Every row comes from one small tree of marks. Brackets hold a mark, then the marks that hang from it, in alphabetical order. Every link used is in the known rows. Which tree was each row made from?
In the rows, 128 means zero.
Known rows:
{fogu fupuse {soka {devenan kibon} pubo} zapul}: [209  75 132 105 142  97  99 177 117 143 225 114 159 156 115 130 146 150
 158 138 116  59 122 119 144 149 134 132 140 145  91  99  73 110  90 195
 159 177 135 135 118 126 134 113 143  77]
{devenan {fogu soka} pubo zapul}: [112  93 126  79 150 117 131 117 161 118 145  95 123 134 127 110 117 154
 181 151  95 126 140 138  88 153 162 119  99 174  95 109 100  94 125 183
 161 137 106 117 101 134 110 127 126  78]
{pubo {devenan kibon}}: [126 108 132 104 172 136 112 130 126 118 156 132 103 128 123 131 124 131
 145 138 129 110 131  93 134 155 159 105 119 140 126 134 144  95 122 169
 165 142 113 120 116 143 120  95 102 107]
{soka pubo}: [131 115 137 139 136 131 116 155 124 139 163 135 150 115 127 130 118 147
 138 130 120 122 137 143 115 136 101 118 126 111 129 126 123 110 127 124
 147 136 127 116 137  89 141 111 131 144]
{kibon devenan {pubo {soka fupuse}} zapul}: [165 150 129 155 154 143 122 148 113 143 135 155 166 144 130 139  99 139
 155 111 120 114 121 103 118  83  94  97 179 118  65  91 149  71 138 162
 173 210 165  97  95 121 113 133 160 121]
{fogu {pubo {soka {devenan zapul}}}}: [158 109 126  97 166 113 128 130 147 135 182 141 146 144 141 104 143 132
 140 104 140 134 143 109 102 144 117 113 139 142 111  87 108 108 114 195
 146 157 107 142 108 104 155 130 125 128]
{devenan fogu {fupuse pubo} kibon}: [135  94  84 105 153 143 155 130 170 125 175 115 110  96 112 112  86 163
 252 132  99 125 113 140 129 169 165 148 102 195 145 152 143  72  73 143
 133 131  66 124 117 114 139 129 139  91]
{kibon {pubo devenan {fupuse soka}} zapul}: [193 146 124 151 167 129 130 142 140 102 179 135 151 173 130 156  84 130
 145 148 114  87 130  76 108 153 133  85 118 126  74 121 121  62 115 127
 206 202 164  98 106 152 112 107 105 117]
{soka {devenan fogu} fupuse {pubo kibon} zapul}: [215  93 171 166 205 139 128 217 104 223 236 144 174 101 104 159 157 141
 222 113 146 132 160 160 135 193  51  70 124 128 116 136 115  67 117 196
 133 176 146 126 118  96 151  79 183 108]
{devenan fogu {zapul {fupuse pubo}}}: [115 107  93  98 134 133 151  92 172 134 153 130 118 119 129 143 114 148
 193 133 115 144 136 121  84 190 138 117  85 140 126 124 120  68 107 117
 157 134  69 136 118 123 140 146 137 100]
{devenan fogu fupuse}: [146 116 101 123 129 150 169 145 158 134 131 114 105 121 117 100 110 150
 212 135 111 148 122 157 128 139 152 152 109 171 137 152 133 105 115 120
 118 133  90 133 125 106 137 126 152 100]
{kibon devenan zapul}: [138 153 117 133 132 143 132 144 127 143 102 159 138 145 132 132 117 118
 115 149 144 118 120 109 122  95 116  98 168 123  81 103 154  92 147 147
 150 168 127 116 115 142 116 152 125 116]
{soka {fupuse devenan {pubo kibon} zapul}}: [174  97 155 153 179  52 121 103 102 152 190 127 192  95 147 178 134 120
 164 100 122 135 105  97 137 191 116 105 132 142 141 123 111  77  49 136
 105 161 160 145 127 165 132 117 153 136]
{zapul fogu}: [137 135 132 141 112 148 130 128 128 115 108 136 134 136 129 136 127 123
 114 124 141 133 121 108 122 135 146 132 142 128 130 116 131 121 165 100
 138 116 112 109 116 144 138 146 126 137]
{devenan fupuse pubo}: [119 122 129  82 138 140 154 125 146 127 145 101 125 129 121  87  95 139
 157 152 118 142 131 152 126 118 147 132 123 159 109 139 120 113 127 136
 156 134 111 121 103 143 125 133 108 112]
{fupuse {pubo {devenan {kibon zapul}}}}: [132 102 115 112 182 139 112 127 138 123 157 156 125 133 125 162  96 136
 143 142 126  89 133  80 123 170 135  87 118 140 101 121 153  59  83 178
 178 156 102 109 118 157 111 119  92 118]
{devenan {kibon zapul} pubo}: [104 118 139  82 175 139 124 107 144 121 148 126 112 143 103 109  86 146
 130 142 119  97 138 130 128 116 142 101 150 155  93 124 151 108 127 196
 185 153  91  98  94 164  93 139 100  94]
{devenan {kibon {zapul fogu}} pubo}: [118 125 144  94 158 158 128 106 144 107 128 134 119 153 102 119  85 140
 116 135 131 103 132 107 123 121 163 105 163 151 100 111 153 101 160 166
 195 143  74  78  81 179 104 156  96 104]
{fupuse {devenan fogu {kibon pubo} zapul}}: [ 97  74 103 118 178 130 148  89 148  84 182 127  80 120 142 104  96 162
 227 109  67 151 103 124 116 158 152 132  96 169 132 133 151  98 120 157
 155 160  76 117  92 135 113 111 178  79]
{gova {devenan {fogu soka zapul} {pubo fupuse kibon}}}: [219  99 155 114 170  94 131 114 146 101 222  70 168 137  86 130 172 148
 169 117 135  86 110 116 111 164 200  85 137 151  82 118  63  50 102 203
 174 173 130 130 110 147 136 140 125  40]
{devenan zapul}: [112 121 126  92 131 124 140 110 141 133 143 130 113 132 140 115 121 130
 140 129 113 140 136 119 106 126 130 126 116 137 127 116 125 112 141 153
 142 130 101 126 115 113 125 136 125 124]
{zapul fogu fupuse}: [140 152 129 128 105 156 135 106 133 112 113 137 132 149 120 143 127 122
 107 131 149 134 128 110 113 150 151 122 139 108 126 121 119 113 176  74
 165 126 103 114 114 151 145 154 127 114]
{devenan fupuse zapul}: [127 126 113  77 127 136 171 116 153 137 154 117 106 134 137  95 100 135
 180 142 105 150 131 134 108 120 146 146 111 166 132 129 117 101 140 146
 143 134  86 129 107  99 133 141 124 112]
{soka devenan {fupuse pubo} zapul}: [181 102 144 159 164 133 133 175 111 203 203 138 167 113 121 167 133 115
 161 132 134 122 154 140 157 181  46  81 135 139  88 125 107 101  87 179
 119 149 171 131 110 139 141 111 146 150]
{soka {fupuse {zapul {fogu {pubo devenan kibon}}}}}: [221 118 177 169 164  84 100 141 125 140 163 140 193 139 131 184 162 123
 125 118 166 132 115  38 115 173 148  75 168 123 113  97 131  54  97 144
 164 147 137 126 106 152 152 129 102 132]
{gova {devenan fupuse {pubo kibon} zapul}}: [153 118 147  45 166 141 168 104 148 144 214  91 126 115 124  96 115 127
 163 137 107 162 125 119 117 136 182 109 104 170 116 125  90  58 140 188
 179 146  84 122  88 141 133 137 106  76]
{soka fupuse {pubo kibon} zapul}: [191 111 182 162 177 128 108 185  94 187 219 135 194 103 104 165 134 142
 178 109 145 128 155 150 119 157  65  68 145 106 126 132 114  70 127 188
 150 159 163 117 128  87 143  94 163 133]
{fupuse zapul}: [134 144 137 117 140 102 119 110 133 136 121 130 130 134 128 136 117 121
 142 134 125 130 113 125 127 111 136 134 145 127 134 123 126 133  93 120
 120 127 126 135 135 133 123 132 119 141]
{gova devenan}: [149 126 133 126 116 151 141 124 133 134 157 117 121 119 116 131 132 116
 108 124 110 129 119 126 152 133 149 121 127 133 112 132 106 121 128 138
 129 126 126 126 124 123 133 120 123 119]
{kibon {pubo fupuse} {zapul {devenan {fogu soka}}}}: [191 122 110 160 141 129 130 115 149  70 106 128 136 185 115 179 100 155
 182 142 106 105 125 109  79 149 132  95 138 146  79 108 111  73 113 142
 174 200 138  88 114 146 105 130 136  77]
{gova {devenan {pubo kibon}}}: [157 119 162  95 167 131 124 116 125 135 186 104 149 112 114 128 146 121
 115 123 131 137 122 115 134 146 164  93 121 133 110 124 102  84 131 170
 164 138 126 124 106 169 130 124 109  91]
{fogu devenan {fupuse pubo} soka zapul}: [185  70 117 137 107  89 129 131 145  95 152 104 189 162 135 132 149 147
 115 138 131  84  96 104 127 154 163 133 120 132  82  99  71  93  53 146
 139 143 185 158 129 168 121 156 161  67]
{fogu devenan soka}: [138 108 135 137 134 122 130 135 140 100 130 112 156 146 136 120 143 132
 109 146 127 114 121 131 126 145 156 125 120 135 100 116  96 122 118 147
 139 137 181 134 129 137 115 125 157  79]
{zapul {devenan kibon {pubo soka}}}: [112 118 138  60 169 129 116  75 135  90 125 127 123 138 102 104  87 142
 145 116 132 132 131 123 101 132 164 103 147 150 140 113 128 102 125 186
 172 154 104 105 102 169 117 116 107 111]
{pubo soka}: [129 133 130 110 145 133 119 122 122 115 128 134 143 127 120 117 120 132
 145  97 136 122 130 134 114 120 136 132 135 122 145 117 116 117 125 147
 126 143 131 127 137 113 135 119 141 133]
{soka {fupuse devenan {pubo kibon}} {zapul fogu}}: [190  91 163 183 167 121 129 136  86 140 189 141 201 103 126 187 131 117
 159  96 151 145 124 110 133 210  98  73 142 127 133 122 111  62 120 148
 125 148 163 119 113 172 147 126 179 136]
{fupuse devenan zapul}: [125 116 133 133 149  89 130  93 115 114 129 131 130 128 143 131 117 114
 130 126 112 141 101 130 139 138 133 131 143 130 141 129 119 143  89 115
 102 140 138 146 134 155 121 118 145 140]
{zapul devenan fogu {fupuse {pubo kibon soka}}}: [183 151 128 105 143 133 116  74 122  89 119 163 186 146 120 187 123 122
 137  92 188 153 119  71  60 200 159  94 138 103 171  92 104  35 140  90
 174 153 106 111 125 179 163 157 131 111]
{kibon devenan pubo}: [131 145 112 151 132 139 115 143 123 115 127 142 140 129 152 130 119 132
 151 144 122 145 100  99 119  92 117 113 150 117  85 106 149  95 144 105
 164 159 147 114 103 145 125 139 140 115]

Write each row's tree:
[167 123 160  95 179  99 126  86 117 102 144 111 152 142 115 143 134 127
 133 131 169 137 138  99  81 160 146  68 143 122 133 116 107  64 135 162
 172 173 134 112 105 187 127 126  92  95] : {zapul {devenan {pubo fupuse kibon}}}
[218 114 165 162 179 133 125 178  98 194 209 149 196 116 122 193 152 105
 162 112 171 133 142 101 140 206  76  71 142 133 113 107 107  60 124 164
 136 151 157 115 101 167 155 130 149 136] : {soka devenan {fupuse {pubo kibon}} {zapul fogu}}
[123 104 120 137 152  81 124  91 125 114 145 136 152 113 151 150 106 117
 145 123 108 138  95 120 131 166 125 126 129 135 139 123 117 118  49 106
 101 136 139 146 139 166 129 129 136 155] : {fupuse devenan pubo zapul}
[197 136 120 156 108 156 186 145 191 104 158 136 182 173 122  88  85 136
 114 147 135 129 109 100 120 146 172 124 153 172  87 111 128  92 121 109
 181 149 129 114  91 142 143 171 146  87] : {kibon {zapul {fogu {devenan {fupuse soka}} pubo}}}
[154  99 127 141 162 143 134 189 134 176 181 144 130 111 127 123 143 146
 180 131 122 128 141 157 130 175  90 121 109 136 119 130 122 108 114 137
 127 153 110 128 128  98 148  93 150 120] : {soka {devenan fogu} pubo}
[214 127 148 122 175  92 101 107 138  91 187 149 192 165 110 140 178 145
 125  92 197 115 118  65  73 162 163  73 158  84 117 101 115  47  94 161
 203 172 119 160 131 140 170 145 125  87] : {fogu {pubo devenan kibon soka} {zapul fupuse}}
[209 177 145 140 150 103 102 162 121 157 187 156 216 118 137 150 110 109
 161 139 157 134  89  75  98 144 156 107 169 125 137  87 117  46 133  82
 169 162 138 108 116 137 155 139 136 129] : {fupuse {soka {pubo {kibon devenan}}} {zapul fogu}}
[140 140 126 113 154 110 110  73 142  92 124 146 105 156 127 153  80 135
 175 135 100 145  92  90 115 115 145 119 157 140 136 115 146 114  88 120
 165 149 107 104 107 164 108 129 117 119] : {fupuse {zapul {devenan {kibon pubo}}}}
[141 117 159  98 186 172 121 148 121 145 177 129 117 140 104 117 111 118
 150 143 152 125 142 139 146 149 123  86 162 150 102 118 125 114 163 189
 174 137 108 102  79 192 127 127 115 116] : {soka {devenan kibon pubo} {zapul fogu}}
[183 114 146 107 171 138 124 136 144 130 163 108 154 135  96 152 135 138
 147 134 113 104 123 126 118 163 177  87 118 163  71 111  94  62 110 202
 169 166 122 109 112 161 106 129 127  48] : {gova {devenan {fogu soka} {pubo {kibon zapul}}}}
[137 115 137 101 203  88 115  67 109  80 176 113 128 123 114 107  98 130
 184  85 125 100 109 133 123 135 175 124 166 139 169 131 102 110  91 181
 120 187 126 130 134 131 123  99 138 123] : {pubo {fupuse {devenan kibon} zapul} soka}
[117 112 136 119 168 148 148 113 153 112 143 142 115 151 115 100 107 139
 119 132 129 105 125 124 134 124 152 111 143 143 106 127 154 111 122 181
 165 156 120 113 106 144  97 137 147  72] : {fogu {devenan {kibon zapul}}}
[169  87 134 135 113 109 153 124 141 111 133 116 146 164 126  92 156 141
 100 127 141 112 102 117 143 114 153 133 137 113 105 120 108 120  99 140
 136 141 157 161 120 162 119 151 167  74] : {fogu devenan fupuse zapul}
[204 105 152 151 189  93  99 137 122  98 184 119 175 136 128 153 172 138
 139 121 180 111 137  62  92 175 153  59 138 109 117 116 118  46 105 172
 176 171 142 140 126 136 155 110  88 103] : {fogu {pubo devenan fupuse kibon}}
[172 138 148 163 126 168 154 148 148 121 154 138 168 148 114 112 102 110
 121 137 150 140 118 132 134 157 146 104 139 132 121 125 110 108 152 112
 153 123 172 117 109 160 132 133 177 111] : {fupuse {soka {zapul {fogu devenan}}}}
[137 134 118 107 163  98 103 104 133 121 135 143 166 119 132 147  98 131
 168 104 132 120 109 122 108 132 136 137 142 125 151 107 107  95  54 129
 117 136 131 137 148 126 135 134 123 163] : {fupuse {pubo soka} zapul}
[167 144 130 124 140 130 117 103 127 117 151 142 178 127 129 184 139 123
 134 115 172 136 118  78  89 193 151 105 121 107 147 110 113  54 137  78
 171 133 105 118 121 172 156 165 126 106] : {zapul fogu {fupuse {pubo kibon}}}
[144 125 127  84 189 135 115 135 120 138 183 137 119 126 118 104 125 123
 165 100 138 108 133 129 142 139 137 133 136 149 141 117 117 123 124 189
 134 164 114 127 115 131 134 104 134 111] : {pubo {soka {devenan kibon}}}
[145 124 129 107 145 164 137 112 141 132 170 129 101 136  93 127 101 125
 120 125 101  98 122 118 156 123 160 107 147 155 100 130 132 106 123 190
 158 150  92 104 110 130 112 132 116  94] : {gova {devenan {kibon zapul}}}
[226 110 143 154 175  93 121 114 156 115 196  99 159 117 101 149 162 139
 185 104 141 125 103 102 115 159 186  88 159 142 125 124  97  57  63 169
 135 158 106 145 133 115 156 129 116  87] : {gova {devenan {fogu {pubo {fupuse zapul} kibon}}}}
[194  98 130 127 126 127 109 190 123 149 183 128 172 133 132 140 101 132
 136 155 114 100 133 103 127 177 134 112  89 122 110 124  90  75 102 120
 165 160 163 131 134 132 135  68 124 123] : {fogu {fupuse {soka {pubo devenan}}}}
[112 114 127  61 163 140 148 112 151 120 175  96 103 123 109  78  81 150
 184 147 108 126 128 147 134 119 170 132 130 181 121 145 130 108 125 168
 170 137  86 113  93 146 118 129 106  92] : {devenan fupuse kibon pubo}
[233  97 136 122 171 113  84 190  86 161 191 120 201 138 134 198 148 114
 174 139 157 101 129 116 134 191 108  92 108 136 103  97  53  69  74 193
 124 165 188 146 135 184 129 115 149  86] : {fogu {fupuse {pubo kibon}} {soka devenan zapul}}
[143 120 122 119 177 138 116 139 130 129 196 135 103 138 138 128 120 134
 173 126 106 119 118 106 150 134 118 128 123 150 107 122 139 123 121 146
 163 161 118 112  92 152 121 114 133 102] : {soka {devenan {kibon pubo}}}
[133 140 134 109 165 134 131 124 127 125 129 122 144 145 119 113 111 127
 116 164 153 101 140 118 106  97 130  68 180 125  56 105 135  71 151 177
 185 196 136 103  93 163 109 146  90 104] : {kibon {devenan {pubo fupuse}} zapul}
[170 136 120 101 160 122 133 149 140 162 221 128 126 128 121 113 110 111
 156 137 115 104 127 111 158 171 141 133 118 182 121 127 114 128 114 152
 142 158 129 126 100 148 129 108 131 101] : {fupuse {soka {devenan kibon}}}
[147  96 133  76 155  80 121  90 128 115 184  91 140 133 122 100  67 123
 156 142  87 109  94 119 160 153 187 136 127 183 123 129  92 127  64 147
 142 161 140 139 100 217  96  99 132  97] : {fogu {fupuse {devenan kibon pubo} soka zapul}}
[148 113 132 124 186 153  98 152 116 123 148 153 162 124 121 160 104 128
 167 118 158 121 142 125 104 166 108  75 124 102 128 119 112  59  86 176
 150 143 156 130 144 136 142  97 129 156] : {fupuse {pubo devenan {soka zapul}}}
[174 106 123 143 115 135 162 122 162 131 163 119 117 130  95 113 154 140
 150 110 112 124  98 130 147 135 161 126 138 143 102 135 118 109 102 146
 129 127  95 144 122 115 145 146 152  92] : {gova {devenan {fogu zapul}}}
[125 103 126  98 182  89 138  89 158 115 190 104 125 113 110  91  73 136
 199 134  84 124  97 140 143 178 185 132 124 197 137 143 124 117  67 142
 138 151 109 130 100 184 107 100 147  97] : {fupuse {devenan fogu kibon pubo} soka zapul}
[111 119 127  62 169 141 131  89 144 121 174 135  86 142 124 130 114 130
 150 147 125 123 147  86 101 170 166  94 104 130 123 129 129  71 149 169
 203 153  76 126  98 137 125 111  99  82] : {pubo {devenan kibon {zapul fupuse}}}
[133 111 125  99 189 101  95 110 140 125 162 143 126 118 135 161 103 128
 172 144 123 108 110  80 127 166 157 105 126 141 135 123 137  71  47 151
 155 133 111 128 129 157 122 108  86 134] : {fupuse {pubo {devenan kibon}} zapul}
[171 122 157 164 150 163 118 163 111 122 173 131 166 130 101 146 107 140
 160 127 158 116 150 154 101 144 102  78 168  92 129 125 103  81 170 141
 163 149 132  93 130  93 157 116 134 155] : {soka {pubo fupuse} {zapul fogu}}
[182 132 129  86 163 125 155 119 146 137 239 113 123 146 124 109 107 108
 167 131 128  99 139  84 120 185 172 121 128 184 127 107  96  88 167 167
 173 174  97 101  74 141 140 127 108 100] : {pubo {fupuse {soka {devenan kibon {zapul fogu}}}}}
[153 124 136 111 180 150 121 110 128  65 156 134 131 160 145 138 109 139
 170 107 136 125 133  65  68 141 164  99 123 105 122  95 111  41 174 144
 205 180 118  91  98 126 139 115 109 131] : {kibon {pubo {devenan {zapul fogu}} fupuse soka}}
[180 100 144 171 136 136 127 172 124 159 153 106 155 125  93 160 130 142
 204 132 111 111 146 167 136 162 107  97 133 157  93 132 100 106 111 192
 119 148 170 122 124 104 119 101 177 100] : {devenan {fogu {soka fupuse zapul}}}
[129 111 161 103 159 119 126 121 122 147 160 106 161 119 109 108 114 142
 136 105 124 119 148 142 127 129 120 110 144 137 106 120 112 108 125 183
 149 158 149 116 103 131 122 109 130 134] : {devenan {pubo {soka fupuse}}}
[114 128 145  28 156 180 140  53 154  99 192 108 110 138  94  95  91 132
 132 109 120 132 134 109 105 146 214 105 144 146 121 106  93  71 185 181
 220 145  54  94  74 147 138 139 108  81] : {gova {devenan kibon {pubo soka} {zapul fogu fupuse}}}
[139 139 103 142 138 152 144 154 142 150  95 156 123 133 123 126 123 131
 161 148 138 126 116 123 117 114 128 103 153 139  83 113 166  81 135 146
 140 168 107 120 117 130 117 144 144  97] : {kibon {devenan fogu} zapul}
[196 134 128 143 111 131 111 143 143 111 154 125 173 171 126 163 161 124
  93 145 157 113 132  90 113 185 141 106 156 135  74  87  85 121 143 113
 172 149 131 126 105 156 162 155 118  97] : {zapul {fogu pubo {soka devenan}} fupuse}
[142 122 156 163 139 178 147 140 133 112 116 143 143 148 118 117 125 120
 114 133 164 150 123 143 128 133 130  95 153 109 119 124 128 111 163 133
 145 117 155 118 112 154 131 140 170 112] : {soka {zapul {fogu devenan}}}
